Each row was made from one small tree. Brackets hold a mark, then the marks that hang from it, in alphabetical order. Every link used is in the known rows. Write each row's tree.
Known rows:
[nugin [zenon magakek morik]]: [-17 -38  -5 -13  17   7 -16 -14  -9  -1  -6  -6 -14   8  -9  -5  20  10
   7]
[zenon [morik gukepu]]: [ 20  27 -12  -4   3 -12 -24  -8  18  28   3  -8  -7   1 -30  26  43  -1
  28]
[zenon morik]: [ 22  11 -21  -5  35  -9 -15 -29  26  24 -13 -10  -1  16 -19  28  17  10
  23]
[bezo magakek [nugin gukepu]]: [  5  30 -20 -29   6  23  34  15  19  -7 -22 -38 -12 -22 -46  22  -2 -41
  13]
[morik [bezo magakek [nugin zenon]] gukepu]: [ 20  33   8 -23 -35   2  19  44  -1 -11   8 -23   0 -49  -8 -10  10 -37
  -5]
[lanuk [magakek gukepu] [nugin zenon]]: [  0  48   4  10  38  27 -10 -46 -18  -1   1  20 -16  23  62  44 -66   5
   2]
[lanuk morik [nugin zenon]]: [ 17  29  19  -9  47   9 -64 -41 -22   1 -14 -27  -3  -6  25 -25 -50 -21
   5]
[gukepu [nugin [zenon magakek morik]]]: [-13 -50   7  19   1   4 -16 -14  -5  -5   0  24  -3  10  -1 -27   9  21
 -11]
[magakek [gukepu [nugin [zenon [morik bezo]]]]]: [  8 -13   7  25   3 -18  -5 -20  -3  -5  11  42  21  52  45 -14 -49  50
 -28]
[lanuk [magakek gukepu] [nugin [zenon morik]]]: [ -9  22   1  30  33  25 -27 -34 -15  -6  12  49 -45  36  50  50 -48  20
   7]
[morik [bezo magakek nugin] gukepu]: [ 21  42  -5  -4 -36  -5  36  54  20  -2  13 -10   6 -49 -19  19  33 -37
   5]
[morik [bezo magakek] [gukepu [nugin zenon]]]: [ 45  29  16   5 -23 -16  27  23  -6 -35  -2  -4  20 -34  12 -36  12  -6
 -11]
[nugin gukepu [zenon morik]]: [ -1 -12  -8 -22  42  -1 -39 -40  -5   5 -24 -29 -26  18 -23 -10 -10  -1
  28]
[nugin gukepu [zenon magakek [morik bezo]]]: [-37 -67   4  13  19 -17 -14  -1 -19 -16 -10   3 -16   2  -2 -27  10   8
  20]
[nugin gukepu [zenon magakek morik]]: [-35 -52  -2 -12  22   7 -22 -18 -18  -7 -16 -14 -27  10 -22 -14  11   1
  19]
[bezo [magakek [gukepu [nugin zenon]]]]: [ 36  39  -1 -28   3  21  45 -12 -11 -37 -17  -4  24  25  21   4 -50  21
 -39]
[gukepu [nugin [zenon magakek [morik bezo]]]]: [-15 -64  14  42  -7 -20  -6   4  -5 -14  10  38   9   4  20 -39  11  28
 -15]
[gukepu [nugin [zenon [morik bezo]]]]: [ 20 -25   6  32  11 -30 -24 -22   8  -1   4  21  11  11  22 -35 -13  25
  -7]
[nugin [zenon [magakek gukepu] [morik bezo]]]: [-32 -41   2   5   5  -7  11   2 -21 -17   9  30   9  42  36   5 -17  42
 -17]
[nugin gukepu]: [  8  23 -19 -23  47  -7  -1 -41  10  19 -35 -45  12   7 -21  11  -9 -16
  31]
[lanuk nugin]: [ 23  33 -13   9  36   1 -23 -30  25  23  -3  -5   7   3   6  34 -11 -18
  24]
[zenon [magakek gukepu] [morik [bezo nugin]]]: [-54 -36  -8  28 -25   2  26  33  10  13  30  49   7  31  14  36  -2  23
 -20]
[magakek [gukepu [nugin [zenon morik]]]]: [ 10   1   1   4   9   6 -16 -35  -2   3   1  25  11  57  21   0 -54  43
 -27]

Which tree is each row?
[-24 -21 -12  24   6 -16 -19   8  27  25   5   9 -16   1 -26   4   3 -14
  24] | [zenon [morik [bezo [nugin gukepu]]]]
[ 35  29  15 -10  -9  -6 -25 -28  -2  24  -6 -23  22 -11   2 -34 -11  -5
  -4] | [morik [gukepu [nugin zenon]]]
[ -8 -23   6  37 -31  -4  -6  13  13  12  19  37   0  -4 -21  -3  53  14
   3] | [zenon magakek [morik [gukepu nugin]]]
[ 14  74  13   1  29   2 -12 -32 -22   7 -17 -23  -7 -31  15   1   7 -18
  23] | [lanuk magakek [morik gukepu]]
[ 34  48 -13  -9   4  14  64  -1  12 -28 -13  11  34  30  11  30 -30  23
 -29] | [bezo [magakek [gukepu nugin]]]
[-38  -8   1 -31 -16  32  14  -2 -15  17   5 -14  14  21  17  12 -47  -1
 -35] | [bezo [nugin [zenon [magakek gukepu]]]]
[ -2 -28   9   1   4   5   4 -24  -7   0 -12  -9  23  -2  10 -35 -10   7
 -18] | [gukepu [nugin [zenon magakek]]]
[-14 -22   8 -11 -11   5 -25   3 -16   5   8  -5 -19 -11 -16  -7  42   1
  12] | [nugin [zenon magakek [morik gukepu]]]
[-25 -27  -2 -29  29  10  -3 -27 -23  -4 -32 -44   0  -2 -13 -22  -9 -14
  14] | [nugin gukepu [zenon magakek]]
[ -3 -24  27  28 -32 -21   3  14 -14  -2   9  11  30 -23  24 -50  15   4
 -14] | [morik bezo [gukepu [nugin [zenon magakek]]]]
[-29 -18  17   1 -42  -4  -4  31  -9  22  20 -11   9 -37   4 -24  17 -28
  -6] | [morik [bezo [nugin [zenon magakek]]] gukepu]
[ 17  11  -7 -18  12  -1  37  15 -13 -49  -3  15   1  29  23  19 -24  30
 -17] | [nugin [zenon [morik [bezo [magakek gukepu]]]]]
[-51 -46   6   0  -6  -1   0  10 -13   6  -5 -17   0 -19  -1 -31 -16 -26
   1] | [morik [bezo [nugin gukepu [zenon magakek]]]]
[-33 -30  10  -6 -43  19 -30  27  -5  25  25   0 -30 -20 -27  -4  36 -19
   1] | [bezo [nugin [zenon magakek [morik gukepu]]]]
[ 17   1   7   2   2 -28 -33  -2  -3  12  10  -2  -3  -8   4 -16  21   6
  19] | [nugin [zenon [morik bezo gukepu]]]
[ 47  38   6  22 -22 -24  44  33  15 -25   4  11  28 -31   0  -8  30  -4
  -3] | [morik [bezo magakek] [gukepu nugin]]
[  1 -11  20   1 -27   1  -5  -4 -15   8   3  -7  18 -20   2 -38  12  -4
 -12] | [morik [gukepu [nugin [zenon magakek]]]]
[-12 -10  -3   6 -10  -2  -6  13   6  16   9   9 -10  -9 -28  18  61   2
  22] | [zenon magakek [morik gukepu]]
[ 31  14   3  -9  -9 -15   9  35  -6 -35   5   0 -17 -24  -8  -5  39  -3
  11] | [nugin [zenon [morik [bezo magakek] gukepu]]]
[  0  -8  -7 -17   4  12 -41 -17  14  30   2 -17 -21   5 -17   5 -12 -13
   0] | [bezo [nugin [zenon morik]]]
[-37 -31   4  36 -47 -11  -3  53  16  26  38  33 -10 -24 -20   7  58 -11
   8] | [zenon magakek [morik [bezo nugin] gukepu]]
[-17   4 -12   4  10 -16   0  -2  21  30  -7 -22  11 -10 -12   2 -17 -28
  19] | [morik [bezo [nugin gukepu]]]
[ 31  27   8  31 -15 -37   5  -2  18  21   9   9  42 -13  12 -18  11   3
   4] | [morik bezo [gukepu nugin]]
[ -2  17 -12 -34 -12  38  19  22   0 -17   5   3 -24  24  -7  34 -32   4
 -30] | [bezo [magakek gukepu] [nugin [zenon morik]]]
[ 11  54 -21 -37  -8  33  59  20  16  -6  -5 -11  12  14  -7  54 -28  -8
 -23] | [bezo [magakek gukepu] nugin]
[ 33  27 -10   9  -9 -20  27  42  15 -26   8  13  -8 -24 -21  23  61  -1
  21] | [zenon [morik [bezo magakek] gukepu]]
[-12  -9 -17  14  -2  -1  23  42  22 -20  -1  10 -29 -16 -39  16  19 -20
  17] | [zenon [morik [bezo magakek [nugin gukepu]]]]
[-30 -28  -3 -20  10  17   4 -14 -21  -6  -1  12  -2  46  14  18 -19  34
 -16] | [nugin [zenon [magakek gukepu] morik]]
[ 22  28  -9 -48   1  28  19   8   5 -10 -14 -45  -7 -28 -19   8 -12 -36
 -12] | [bezo magakek [nugin zenon]]
